Each row was made from one small tree. Brackets hold a mark, then the marks that hang from it, in the order of their numbers. Every link used is in the known rows. Write each row's tree.
Known rows:
[j_820 [j_421 j_552] [j_930 j_287]]: [-2.72  0.96 -1.37 -0.73  0.36 -2.53  0.00 -2.43 -1.92  0.05 -0.54  1.95
 -0.64 -2.59  2.56  5.97 -0.14  4.00 -1.26 -0.85  2.10  0.65 -1.11]
[j_421 j_552 [j_820 [j_930 [j_287 j_512]]] j_894]: [-4.99  2.25  1.37 -4.31  2.11  2.60  2.16 -1.15 -1.87 -2.77 -1.65  0.78
 -3.39 -1.40  0.36  0.32 -0.97  2.68  0.62  1.25  3.83  2.28  0.84]
[j_552 j_421]: [-0.71 -2.01  2.69 -3.65 -0.44  1.24 -0.04  1.64  0.28 -0.86  0.44 -0.02
 -4.90 -0.62  0.08  3.49  0.72 -3.11  0.52  1.43 -2.27 -0.89 -1.91]
[j_820 [j_930 [j_287 [j_421 j_552] j_512]]]: [-3.92  0.41  0.70 -3.61  2.34 -1.25 -1.91 -3.20 -2.28 -3.07 -1.07  0.53
 -1.27 -0.49  1.14  2.55  0.80  2.98  0.02 -0.08  3.32  1.50 -0.98]
[j_287 [j_421 j_552 [j_820 j_930] j_894] j_512]: [-5.06  2.83  2.52 -6.03  3.09  3.95 -0.70 -2.21 -1.63 -4.82 -1.59  2.13
 -1.70  0.20 -2.30  0.07 -3.20 -0.47 -0.17  0.49  7.35  0.96  1.58]
[j_552 [j_421 [j_287 j_930] j_820 j_894]]: [-3.69 -0.34  2.99 -6.53  1.97  4.58 -1.55  1.98  1.18 -2.08 -5.40 -0.13
 -6.14 -1.17 -0.70  3.59 -2.57 -3.41  0.21 -0.25 -0.19  0.93  1.13]
[j_512 j_287]: [-0.19  1.64  0.57 -1.99  1.13  2.27 -0.70  0.07 -0.63 -1.84 -0.09 -1.97
 -1.49 -1.26 -1.69  2.95 -3.16 -1.81  1.48  1.45  0.95  1.03  0.39]
[j_894 [j_421 [j_287 j_512]]]: [-3.39 -0.24  3.70 -4.81  1.33  3.14 -1.74 -1.36 -1.96 -1.87 -2.82 -0.69
  2.24 -0.07 -1.34  1.68 -2.94 -2.03 -2.13  1.38  1.66  1.08  1.20]
[j_820 [j_421 j_287 j_894]]: [-2.20  1.93 -0.12 -3.91  0.45  1.97 -0.18 -1.07 -0.34 -0.32 -3.38  0.81
  0.44 -2.68 -0.38  4.18 -3.98 -2.89 -0.78 -1.43  2.52  0.98  1.96]
[j_287 [j_421 j_894] j_512 j_930]: [-4.42  1.36 -0.84 -6.52  4.97  2.83 -4.40 -3.44 -2.31 -4.00 -4.61 -0.11
 -1.29  1.63 -2.07  0.86 -2.73 -0.37  1.12 -1.45  4.42 -0.53  0.68]
[j_512 [j_287 j_930]]: [-1.30  1.83 -1.28 -2.14  3.23  2.11 -2.97 -0.32 -1.28 -2.01 -2.59 -2.14
 -2.25 -0.62 -1.62  3.50 -3.22 -0.01  1.56  0.53  0.50  0.29  0.19]
[j_552 [j_421 j_894]]: [-0.72 -0.97  2.10 -5.20 -0.37  2.67 -0.23  1.29  0.03 -0.21 -1.66 -0.14
 -5.43 -0.80 -0.54  2.83  0.40 -4.12  0.69  0.69 -1.47 -1.14 -1.35]
[j_894 [j_421 j_552]]: [-2.49 -0.23  2.97 -3.39 -1.01  1.86  0.27 -0.93 -3.43  1.20  0.52  0.46
  0.80  0.42 -1.66  2.58 -0.49 -0.21 -2.94  2.51  0.18 -1.39 -0.25]
[j_930 [j_287 j_512] j_820]: [-4.36 -2.66  0.98 -2.76  3.31 -2.66 -0.39 -0.63 -0.89 -3.03  2.52 -4.37
 -0.29 -0.06  2.05  1.77  1.58  5.18  6.07  1.84  0.03  3.10  1.43]
[j_421 [j_287 j_512] j_552 [j_820 j_930] j_894]: [-6.47  4.38  3.45 -6.26  4.50  5.59  0.18 -0.42 -1.62 -5.12 -4.66  1.51
 -2.96 -1.42 -1.64 -1.17 -2.78  0.55 -0.47  1.94  5.95  2.96  3.45]
[j_512 [j_287 [j_930 j_552]]]: [-1.03  1.13 -1.82 -2.91  3.25  2.38 -3.32  0.36 -3.40 -0.85 -2.21 -2.44
 -2.16  0.11 -2.00  5.07 -2.96  0.26  1.84  0.45 -1.00  0.52 -0.53]
[j_930 j_287]: [-1.93 -2.00  0.57 -2.52 -0.65 -1.78  1.72 -1.59 -1.31 -0.44  1.14 -1.90
 -1.21 -0.88  2.04  2.92  1.08  1.53  1.69  0.52 -1.70  2.20 -1.07]
[j_287 j_421]: [-1.90 -0.34  1.55 -4.16 -0.40  0.10 -0.91 -1.70 -0.74 -1.07  0.47  0.75
 -0.07 -0.23 -1.73  3.31 -1.49 -2.95 -0.27 -0.56  2.34 -0.04 -0.30]
[j_512 [j_287 [j_421 j_552 j_820] j_930]]: [-3.00  2.41  1.16 -3.81  2.93  3.42 -2.90 -0.79 -1.27 -2.83 -1.46 -0.40
 -2.61  0.31 -2.78  4.73 -5.03  0.30  0.44  0.59  3.44  0.47  2.11]
[j_930 j_287 j_552 j_820]: [-3.10 -4.00 -0.41 -3.46  1.32 -3.41 -0.43  1.20 -3.82  1.54  3.09 -4.53
 -0.48  0.16  1.17  6.16  2.76  4.66  5.42  0.92 -3.62  3.03 -0.16]
[j_820 [j_421 j_552 j_894]]: [-1.92  2.20 -0.45 -2.87 -0.33  1.61  1.52 -1.27 -2.18  0.57 -0.06  1.73
 -0.71 -1.44 -0.45  3.47 -2.01 -0.33 -0.73  0.37  2.16 -1.14  0.93]
[j_894 [j_421 [j_287 j_512] j_820]]: [-4.31 -0.36  4.53 -4.54  1.26  4.13  0.09 -0.43 -0.64 -2.81 -2.38 -0.31
  1.92 -0.71 -1.36  1.74 -5.26 -2.46 -1.94  1.15  2.70  2.43  1.86]
[j_894 j_421]: [-1.55 -1.22  1.83 -2.81 -1.21  1.14 -0.09 -0.98 -1.79  1.13 -0.69 -0.34
  1.90 -0.69 -1.40  2.97 -1.72 -2.30 -2.26  0.61  0.14 -0.77 -1.19]
[j_894 [j_421 [j_287 j_512 j_930] j_552]]: [-5.16  0.93  3.37 -5.52  3.24  3.73 -3.03 -1.78 -4.01 -1.88 -3.66 -0.10
  0.59  1.44 -1.55  1.77 -1.57  1.45 -2.76  2.52  1.47 -0.26  1.94]

Write each row's tree:
[-2.81  2.18 -1.06 -1.45  1.62 -0.57 -2.12 -1.19  0.15 -1.17 -4.20  2.35
  0.72 -3.99  0.60  5.41 -3.05 -0.96 -2.19 -2.36  3.77  1.23 -0.11] => [j_820 [j_421 j_287] j_930]
[-3.70  1.51  2.87 -5.92 -0.31  3.12  1.11 -1.15 -1.20 -1.27  0.09  1.70
 -1.93 -0.12 -2.68  2.22 -2.76 -2.15 -0.59  0.46  4.44  0.36  1.81] => [j_287 [j_421 j_552 j_820 j_894]]
[-1.63  0.23 -1.30 -4.31  4.26  2.53 -5.18  2.20 -2.38 -0.19 -2.85 -3.87
 -4.23  0.16 -2.14  6.28 -1.95  0.48  3.96  0.51 -1.22  0.06  0.65] => [j_512 [j_287 [j_930 [j_552 [j_421 j_894]] j_820]]]
[-2.46  0.42  0.53 -5.53  3.09  2.37 -3.24  0.97 -2.93 -1.33 -4.49  0.48
 -3.83 -0.98 -0.70  3.74  0.36 -1.67 -0.05 -0.27  0.34  0.95 -1.91] => [j_820 [j_930 [j_552 [j_421 [j_287 j_512] j_894]]]]
[-3.34 -0.62  0.51 -1.37  0.48 -0.78  2.14 -0.31  0.63 -1.99 -0.70  0.30
 -1.57 -3.07  1.22  2.93 -1.86  0.70  0.61 -0.87  1.93  3.12 -1.48] => [j_421 [j_820 [j_930 j_287]]]
[-2.33 -1.78 -1.63 -1.89  1.54 -1.89 -0.90  1.79 -3.02  1.74  2.74 -1.80
  1.30 -0.99 -0.68  7.19 -0.83  1.64  3.69 -0.19 -0.87  0.83  0.24] => [j_930 j_552 [j_820 j_421]]
[-2.57 -1.97  0.25 -7.06  1.09  0.86 -1.00 -2.50 -5.21 -0.84 -0.01 -2.14
 -0.62  1.79  0.24  4.39 -0.30  0.95  2.41 -0.49 -0.10  2.84 -0.34] => [j_930 [j_287 [j_421 j_894] j_512] j_552]
[-4.41 -0.08  3.05 -4.50  2.06  3.62 -1.44 -0.17 -2.29 -1.92 -3.78  0.26
  1.83 -1.06 -1.55  3.37 -4.65 -1.76 -2.56  0.11  2.88  2.59  0.47] => [j_894 [j_421 [j_287 j_512] [j_820 [j_930 j_552]]]]
[-2.46  3.39 -1.99 -1.96  1.04  0.49 -0.53 -1.66 -1.88  0.35 -2.90  2.99
 -1.01 -3.00 -0.07  4.00 -1.49  0.50 -1.82 -1.23  4.16 -1.14 -0.56] => [j_820 [j_421 j_552 j_894] j_930]
[-3.81  0.62  3.77 -6.28  2.72  4.85 -1.37  1.61  1.37 -4.22 -5.13  0.60
 -5.54 -1.84 -0.41  1.94 -2.71 -3.68  0.20  0.25  2.56  1.90  0.86] => [j_552 [j_421 [j_287 j_512] [j_820 j_930] j_894]]
[-2.77  1.18 -0.83 -3.86  1.05  2.62  1.29  0.92 -1.59 -0.17 -3.09  0.80
 -2.12 -2.59 -1.71  2.63 -2.71 -2.20  0.56 -1.53  2.53  1.87 -1.47] => [j_421 [j_820 [j_930 j_552]] j_894]
[-1.97  2.25  2.91 -3.71  0.76  3.49 -0.66 -0.30 -0.68 -2.75  1.06 -0.34
 -1.82 -0.33 -2.90  4.14 -4.94 -1.53  0.36  1.60  3.79  1.31  2.35] => [j_512 [j_287 [j_421 j_552 j_820]]]
[-2.07 -1.33  2.69 -6.82  0.30  4.14  0.01  3.02 -2.35  0.22 -1.94 -0.52
 -4.63 -0.37 -1.35  5.27 -1.52 -3.82  0.72  0.60 -2.20  1.89 -0.19] => [j_930 [j_552 [j_421 j_287 j_820 j_894]]]
[-3.50 -0.96  0.16 -2.45  1.84  0.29  1.54 -0.06 -1.93 -2.39 -0.22 -0.22
 -1.39 -1.71  0.94  3.17 -1.97  1.52  1.51 -0.34  1.25  3.85 -1.68] => [j_421 [j_820 [j_930 [j_287 j_512] j_552]]]
[-2.35  1.58  0.09 -3.31  2.84  2.77 -3.27 -0.79  0.01 -2.85 -2.37 -1.04
 -1.80 -0.48 -2.58  5.09 -6.18 -1.46  0.97 -0.94  3.41  1.06  1.40] => [j_512 [j_287 [j_421 j_820] j_930]]
[-3.44  0.26 -0.72 -4.45  1.85  2.02  1.34 -0.34 -2.18 -1.65 -2.81 -0.52
 -2.12 -1.91  0.16  2.42 -2.31  0.27  1.70 -1.20  2.26  3.49 -0.98] => [j_421 [j_820 [j_930 [j_287 j_512] j_552]] j_894]
[-2.80 -0.48  4.47 -6.35  0.29  4.64  0.24  2.39  1.58 -1.99 -3.38  0.10
 -5.59 -1.82 -0.78  3.12 -2.52 -4.84  0.22  0.58  0.09  1.55  1.28] => [j_552 [j_421 j_287 j_820 j_894]]
[-3.15 -2.67 -0.70 -1.02  0.77 -4.37  0.02 -0.62  0.19  0.30  2.57 -2.87
  0.82 -2.07  2.74  6.27 -0.15  4.30  4.23 -0.47 -0.13  2.28  1.33] => [j_930 j_287 [j_820 j_421]]
[-5.01  1.17  1.13 -4.78  5.42  2.54 -2.95 -1.34 -1.85 -4.80 -4.45 -0.88
 -1.19  0.30 -0.66  0.34 -1.67  0.77  0.90  0.98  1.41  1.81  1.62] => [j_421 [j_287 j_512 j_930]]
[-3.38 -2.55 -1.83 -4.03  2.92 -1.61 -0.94 -0.43 -4.04  0.02  1.65 -3.94
  0.77 -0.02  1.72  6.25 -0.51  4.82  5.80 -0.37 -0.53  3.14  1.37] => [j_930 [j_287 j_512] j_552 [j_820 [j_421 j_894]]]
[-2.43  1.16 -1.33 -1.93  4.47  0.73 -4.07  0.63 -0.67 -1.84 -1.79 -3.49
 -1.77 -0.80 -1.74  4.01 -2.55  1.77  3.66  0.78  0.88  0.45  1.45] => [j_512 [j_287 [j_930 j_820]]]
[-4.98  0.17  1.27 -4.77  3.15  2.86 -0.60  1.30 -1.90 -2.03 -3.54 -0.39
 -1.73 -0.82 -1.37  3.98 -3.52 -0.44  0.48 -0.22  0.02  3.24  1.24] => [j_421 [j_287 [j_930 j_552]] j_820]
[-3.44  2.24 -1.72 -2.65  2.13 -0.24 -0.49 -3.30 -2.58 -1.37 -2.44  1.47
 -1.01 -2.00  2.22  3.71 -0.96  3.72 -0.42 -0.82  3.93  0.80 -0.04] => [j_820 [j_421 j_552 j_894] [j_930 [j_287 j_512]]]
[-4.28 -2.18 -0.46 -4.63  6.53  0.88 -4.68  1.50 -3.62 -2.90 -0.98 -2.93
 -3.43  2.12 -0.54  3.62  0.84  3.33  4.84  1.37 -1.80 -0.05 -0.52] => [j_287 j_512 [j_930 [j_552 j_421] j_820]]
[-3.33  2.61 -0.24 -5.08  4.28  2.30 -5.69 -0.69 -1.82 -1.43 -2.68 -2.33
 -2.40  0.52 -3.26  4.70 -2.69  1.50  2.46  0.47  3.48 -0.56  3.24] => [j_512 [j_287 [j_421 j_552 j_894] [j_930 j_820]]]
[-4.57 -1.58  1.63 -5.32  1.14 -2.24 -1.60 -1.25 -1.47  0.18  1.67 -2.84
 -1.18  0.26  0.31  4.36  2.01  4.01  3.80  0.72  1.38  1.46  2.72] => [j_930 [j_287 [j_421 j_552 j_894]] j_820]
